Each row comes from the steps of one path. Every step used is in the known rows, and no mark comes twice. Write the path behind each row, first mark first.
In the rows, 128 means zero.
Known rows:
gusu vofal taref: [125 154 126 123 106 124 123 145 118 100  76 129 131 147 140  90  82  92
 141 125 113 118 116 124 132 137 107 122 106 159 112 169 123 117 123 157
  99 188 116 119 144 131 112 147 112 124]
gusu vofal zozug tonim taref mubid: [146 142 123 114 106 136 125 123 159 103 182 102 140 136 126 103 152 102
  59 158  90  82 115 115 126 140 148 116 127 154 117 146  86 131 102 123
 117 139 131  98 119 124 123 145  76 149]
zozug tonim gusu vofal: [115 149 126  91 108 134 131 127 133  94 130 118 128 133 143 148 103 118
 117 123  97  95 136 122 122 157 117 104 103 178 114 158 109 109 109 125
 118 132  92 136  94 124  97 135 120 129]
lizo taref tonim gusu vofal zozug: [ 80 131 138  50 149 152 123 142 106 101  60 108 142 131 100 123 134  99
  78 121 117  82 150 123 131 125 135  63 102 186  98 110 120 139 134 144
 130 122 110 169  92 130  77 122 139 141]
mubid taref: [123 143 133 141  96 127 144 118 141 100 128 145  90 133 128 124 115 142
 117 141 100 134 154 151 106 129 133 161 118 169 104 175 126 148  97 138
 106 169 108 125 172  99 100 107 102 102]
lizo fisit mubid zozug tonim gusu: [113 112 154 100  69 145 108 108 174  87 164 106 156 132 156 156 133 128
 141 143 151 100 204 128 138 188 108  81 111 200 142 174 126 123 112 143
 155 117 119 138  99 108 129 146 169 102]
fisit mubid: [ 80 116 140 135 114 124 116 124 144  98 130 151 138 149 148 124 105 125
 139 146 106 103 168 133 124 138 110 142 128 168  92 165 142 134 121 154
 143 162 127 145 148 114 125 112 136  89]
taref tonim zozug: [110 123 104 117  94 176  80 128 121 133 110 145  99 158  95  91 122  95
 123 130 119 106 174 123 133 115 122 157 158 169  85 165 144 135 136 133
 130 163 120 138 164 111 116  85 137 118]
mubid zozug tonim: [135 130 129 113 114 140 113 119 172  94 152 103  91 139 158 141 141 141
 146 158 115  96 184 122 133 164 116 130 147 156 107 172 121 130 100 128
 111 142 138 121 128 120 144 134 147 124]
tonim gusu vofal taref: [125 153 127 108 109 143 135 135 103  92  61 127 133 135 137 112  79 107
 152 110 127 123 121 137 118 146 103  93  78 171 125 167 119 113 128 157
 101 162 106 128 114 125  98 138 119 129]
zozug tonim taref lizo: [146 127 144 149 126 129 140 121 137 100 193 128 170 144 180 131 148 141
 127 149  98  82 128 122 147 153 152 138 158 140  88 172 104 139  52 105
 130 162 159 107 183  74 149 102 108 116]
vofal taref lizo fisit mubid zozug: [130 120 171 127  84 127 131 122 154  91 117 119 197 138 183  96 119 112
 182 145 163 124 171 129 170 152 115 103 111 177 131 187 132 143  90 161
 133 191 147 116 167 100 142 158 165  98]
zozug tonim gusu: [133 135 125 120 103 154 133 107 133 100 147 126 112 134 151 156 115 141
 140 136  98  99 161 126 123 168 120 114 116 164 111 165 111 127 103 123
 122 124 111 127 104 108 118 107 128 130]
zozug tonim taref mubid fisit: [134  96 107 159 109 191 136 122 155 111 201 144 127 152 131 116 159 121
 142 154  99  90 113 123 116 149 111 180 146 128  88 159 110 141 107 112
 113 133 149 112 105  96 157 110  82 127]
taref mubid fisit lizo: [ 95  93 110 122  87 217 146 147 126 115 144 154  88 141 101 116 151 105
 148 139 107 116 130 136 136 136  75 188 115 140 109 160 142 168 159 137
  93 135 116 139  89 113 117 111  79 100]
taref mubid zozug tonim: [148 121 112 115 103 166 125 109 192  94 163  99  69 132 139 131 167 138
 153 170 121 100 165 120 117 155 121 146 132 155 109 157 132 137 117 124
  95 132 135 103 104 133 145 133 126 133]
mubid zozug tonim gusu: [138 131 129  93 117 156 122 108 158  87 139  98  95 128 151 160 139 155
 155 146 127 103 187 132 121 176 112  98 120 168 119 168 117 123 106 123
 113 115 125 130  99 119 129 129 155 130]
lizo fisit mubid taref tonim: [100 121 139 140  48 137 111 128 156 112 126 154 148 138  98 108 117  99
  85 142 138 131 176 145 122 132 149 125 133 215 117 164 126 151 110 151
 160 168  93 149 178  75  93 116 134  84]
zozug tonim gusu vofal taref: [152 160 121 110  97 134 131 124 120  96 102 119 135 141 141 127  83 104
 148 117 110 109 130 119 134 167 111  92  94 171 121 166  98 102 114 142
 107 153  94 126  91 124 111 152 128 151]
gusu tonim: [114 136 127 142 115 149 118 100  98 110 133 142 130 120 152 145 110 138
 155 154 117 122 173 148 124 142 122 135 127 150 120 182 128 142 119 154
 128 145 135 109 164 124 127 103  98  97]
lizo taref tonim: [ 90 112 125 112 142 162 106 146 122 109  89 136 110 151 115 122 144 116
 128 138 121  83 153 121 121 125 126 129 146 164  72 125 159 148 132 131
 130 147 141 154 137 105 121  87 135 109]
mubid zozug: [110 125 137 107 129 149 113 130 157  93 110 112  92 135 153 123 137 146
 150 151 134 111 174 141 118 147 106 132 130 156 108 173 143 142 119 139
 107 149 149 124 153 119 129 124 138 103]
vofal zozug tonim taref lizo: [154 138 162 133 129 120 146 106 134 103 198 116 180 136 182 121 153 135
  91 161  82  84 143 117 166 151 166 108 156 136  97 168  70 151  46 115
 134 158 155  98 178  81 140 120 110 143]
vofal zozug tonim: [143 142 141 118 106 126 131 101 144 104 165 114 118 141 155 123 128 118
  97 164  71  94 171 112 157 155 137 114 140 149 110 163  84 148  90 135
 127 145 116 114 131 117 128 127 123 148]
lizo fisit mubid: [ 83 114 156 139  68 133 110 129 148 101 144 144 168 145 156 114 109 106
 123 140 125 111 165 127 136 151 113 125 122 187 129 176 147 145 123 156
 157 160 121 127 160  99 122 120 124  73]
lizo fisit: [109 129 148 137  72 156 116 132 136 107 136 129 139 138 156 110 117 115
 120 141 120 111 142 128 136 153 117 127 122 174 139 181 142 154 115 140
 130 153 126 101 173  97 118 110  96  86]
fisit mubid zozug tonim taref lizo: [124 110 154 125 136 109 119 119 176  85 193 120 183 145 183 143 158 147
 140 158 130  79 178 127 144 156 141 122 161 157  81 171 114 127  62 118
 148 160 171 132 159  88 160 133 162 104]
taref mubid zozug tonim gusu vofal: [129 134 114  73 110 161 135 119 174  85 132  87  91 123 124 142 146 130
 138 143 133 100 148 129 103 152 116 108  88 180 124 148 123 110 127 123
  90 117 108 124  62 147 108 151 126 136]

Write each row's path:
[156 123 109 158 102 166 121 119 163 109 195 128 109 148 138 122 161 131
 118 160 108  85 125 123 101 152 139 150 146 145 103 156 122 135 104 113
 116 136 151  94 137  97 153 100  79 124] : zozug tonim taref mubid
[ 65  81 118  94 124 206 114 171 104 120 104 155 103 157  83 130 157  92
 129 120 119  89 157 128 154 135  81 157 146 149  76 130 154 167 160 137
 123 132 127 191  91  95 115  98 129  98] : mubid fisit lizo taref tonim
[159 133 175 136  84 130 138 112 138 107 210 108 211 135 185 108 155 116
  76 158  99  85 140 115 183 160 166  92 147 157 136 176  74 161  45 118
 149 153 149  81 189  68 138 129  98 127] : vofal zozug tonim taref lizo fisit
[117 112 172 111  81 114 130 112 185  90 186 108 189 135 186 133 145 124
 148 158 133  97 192 117 175 163 130 113 135 181 120 177 124 140  74 128
 151 161 133 125 152 100 144 152 170  97] : taref lizo fisit mubid zozug tonim
[136 149 138 106 118 110 113 132 140 104 169 105 158 144 146 111 131 104
  52 148  84  78 131 116 141 152 145  97 144 158 115 159  76 127  86 127
 132 147 132 117 143 110 120 146  98 144] : gusu vofal zozug tonim taref
[125 154 142  91 107 105 130 120 145 101 149 103 136 135 145 115 115  95
  73 148  67  91 146 108 157 147 135 103 125 161 110 157  78 130  96 137
 122 155  99 124 120 135 105 157 114 151] : gusu vofal zozug tonim
[170 143 107 106  94 146 124 124 178  93 119  92  93 135 131 102 129  99
 160 152 132 108 133 115 127 152 111 123 107 160 120 158 115 112 128 143
  78 163 122 102  88 151 137 178 128 155] : gusu vofal taref mubid zozug tonim
[ 87 133 118  82 123 167 117 146 117 108  62 125 129 134 101 123 105 107
 104 115 130 108 132 134 107 134 131  95 110 192 108 143 120 123 133 135
 121 139  99 155 125 111  75 114 125 116] : taref tonim gusu vofal
[157 154 124  84 108 138 121 125 145  84  94  93 118 135 143 130 106 116
 163 124 138 112 158 124 130 172 103  77  95 174 131 168 102  98 115 146
  95 147 111 129  79 136 120 174 157 152] : mubid zozug tonim gusu vofal taref
[ 67 120 122  49 123 181 104 182  96 105  65 127 110 138  75 148 139  96
  93  97 140  84 146 134 127 135 103  91 105 189 104 117 159 140 168 137
 122 119 103 189  82 113  74 110 125 100] : fisit lizo taref tonim gusu vofal
[ 68  85 106  83 101 215  89 163  91 134 120 162  96 167  64 109 155  71
 133 107 123  89 183 126 166 117  65 181 151 151  66 139 168 157 177 135
 130 141 120 194  89 112 114  85 137 106] : mubid fisit lizo taref tonim zozug
[124 113 166 158  79 118 123 121 156 102 216 137 229 147 184 127 139 117
 114 147 120  82 146 116 163 163 148 119 150 174 115 178 112 137  60 119
 171 164 150 113 183  64 150 124 122  88] : zozug tonim taref lizo fisit mubid
[ 95 112 110 100 116 171  81 137 111 124 105 144  99 159  97 107 145  97
 132 123 125  85 176 120 133 107 112 155 146 167  64 137 173 136 148 131
 136 153 135 159 136 119 125  75 146 113] : lizo taref tonim zozug
[ 82 101 127 116  99 190 132 156 110 113 132 155 105 149 120 124 127 107
 140 125  99 113 151 134 154 150  68 169 134 138 105 172 132 161 146 141
 111 142 118 160 112 101 112 113 102  91] : mubid fisit lizo
[155 133 111 156  90 174 138 116 135 107 105 135  95 143 134  89 118 114
 176 152 121 126 121 130 116 135 113 153 106 146 113 163 136 143 136 154
  89 174 133  90 130 123 137 116  99 132] : vofal taref mubid
[123 143 110 116 108 149 107 152 119 115  50 130 129 152 107  83  90  77
 127 124 129 115 119 120 129 131 125 109 127 170 102 155 116 124 133 156
 107 187 113 134 148 116 105 140 129 133] : gusu vofal taref tonim
[185 132 107 118  94 184 135  95 162  90 124  98  81 131 136 130 143 135
 193 151 149 118 163 126 115 170 108 106  94 160 129 161 115 122 126 140
  86 131 126 101  69 133 143 140 142 160] : vofal taref mubid zozug tonim gusu
[122 140 111 131  87 157  90  90  87 122 151 148 123 128 133 127 107 117
 160 140 119 124 197 145 133 123 108 159 129 153 109 193 143 130 132 152
 135 153 131 115 164 141 128  93 109 102] : gusu tonim zozug
[104 121 119 112 120 185 118 126 116 111  79 138 112 136 110 130 120 128
 127 128 131 110 153 138 107 144 131 104 126 178 104 151 125 142 127 135
 128 129 116 143 137  91 100  91 134 116] : taref tonim gusu
[127 153 146 105 122 131 168 131  95  91  71 129 173 128 161 114  85 116
 171 110 124 121 108 133 144 136 121  95  74 166 116 167 111 121  94 146
  96 184 111 124 133 114  95 138 126 129] : tonim gusu vofal taref lizo
[142 119 114 140 122 184 101 106 139 102 156 115 118 114 137 138 171 156
 159 169 168 116 168 160  90 143 131 132 130 146 129 173 136 139 127 141
 115 126 186  90 159 123 152 115  87  99] : gusu tonim taref mubid zozug
[130 151 161 110  78 145 160 138 101  96  86 122 202 126 166 100  87  98
 152 107 140 127 103 131 160 148 123  78  67 185 153 177 115 129  94 145
 109 177 105 107 147 100  94 148 114 113] : tonim gusu vofal taref lizo fisit
[ 84 111 144 109 126 125 104 122 169  86 122 125 125 143 152 129 131 138
 153 154 135 106 195 137 118 143 104 128 131 172  98 167 147 133 122 152
 135 155 143 148 142 125 132 132 165  89] : fisit mubid zozug
[ 86 116 137 100 113 162 111 160 111 105 123 139  90 145 125 144 151 119
 126 130 110  86 163 132 144 142  88 142 126 153  99 145 176 160 152 138
 117 137 136 155 117 111 120  99 104  84] : fisit lizo taref
[165 150 104 115  82 163 147 114 139  96 113 116 115 134 125 118 106 100
 153 129 117 113 114 120 116 154 117 109  75 170 123 153 108 107 129 141
  90 146  92 109  65 136 115 146 110 160] : zozug tonim gusu vofal taref mubid
[105 115 168 161  88 131 117 107 104 105 187 151 252 123 181 139 129 127
 135 146 151 109 164 149 148 149 147 110 131 170 136 190 125 146  79 148
 178 160 164 105 211  78 141 114 103  62] : gusu tonim taref lizo fisit mubid
[141 142 140 104 106 144 139  91 128 100 153 109 125 129 150 144 123 130
 106 146  83 101 175 124 142 165 134  87 116 166 122 160  80 140  94 136
 128 119 105 122  99 113 111 121 130 156] : vofal zozug tonim gusu
[143 129 127 153 111 139 104 128 146 108 185 132 132 154 156 135 141 136
 111 153 101  80 140 123 121 163 136 136 163 146 101 170 112 133  90 116
 132 145 154 108 163  86 152 107 103 117] : zozug tonim taref
[121 114 119 112 116 176 127 121 174  95 121 110  74 127 133 114 160 141
 160 163 136 116 154 137 102 132 114 149 116 158 111 160 151 144 135 137
  89 140 146 106 127 131 130 120 115 109] : taref mubid zozug
[100 103 125  80 115 190 116 154 155  94 122 109  54 133 112 138 195 132
 148 147 149  92 170 136 122 140  84 147 112 159 108 135 191 162 171 138
  91 122 150 144  87 133 131 116 111  93] : fisit lizo taref mubid zozug
[131  93 106 140  84 211 124 143 140 116 205 147 109 152 107 128 173 107
 123 144 107  91 128 127 135 161  92 180 148 130 105 161 118 154 134 114
 112 124 139 129  90  87 147 111  73 116] : zozug tonim taref mubid fisit lizo
[ 97 139 133  68 127 156 126 133 111 105  66 111 138 128 101 112 113 100
  68 127 114 104 145 128 126 132 141  66 105 189 118 140  86 137 124 147
 126 137  94 149 119 117  68 131 132 142] : taref tonim gusu vofal zozug
[133 111 122  86 127 179 135 109 167  81 148  94  74 128 133 164 184 150
 171 151 139  78 173 127 106 157 108 113  96 167  99 129 156 131 132 118
  99  98 140 134  48 139 140 117 144 135] : lizo taref mubid zozug tonim gusu
[ 81  85 120 124 138 190 157 132 134 100 133 148 103 146 125 117 159 117
 174 145 102  92 123 124 121 119  85 189 107 133  69 131 163 156 146 130
  99 137 142 143  76 133 137  98  97 113] : lizo taref mubid fisit
[138 143 110 130  95 151 138 137 136 102  85 128 113 141 123  83 106  89
 149 137 119 120  99 125 114 124 112 142  89 159 118 157 133 125 142 155
  82 179 116 101 119 142 115 144  87 134] : gusu vofal taref mubid
[138 149 159 106 132  98 144 126 136  98 176 108 197 133 171 113 139 111
  66 144  79  80 120 113 164 141 163  99 141 148 102 160  69 135  51 116
 131 167 136 110 162  99 118 149 104 141] : gusu vofal zozug tonim taref lizo
[ 90 107 106  83  90 193  67 161  97 133 114 144  82 160  71 115 156  86
 111 113 132  86 190 126 150 119  95 157 150 168  80 138 182 153 174 135
 132 144 123 175 124 113 114  79 134 101] : fisit lizo taref tonim zozug
[143 141 114  88 109 173 137 126 146  86  64  96 102 123 120 107 122 117
 175 130 162 130 127 139 101 141 100  97  64 176 136 158 131 113 148 155
  71 147 122 115  81 149 107 155 124 140] : tonim gusu vofal taref mubid zozug
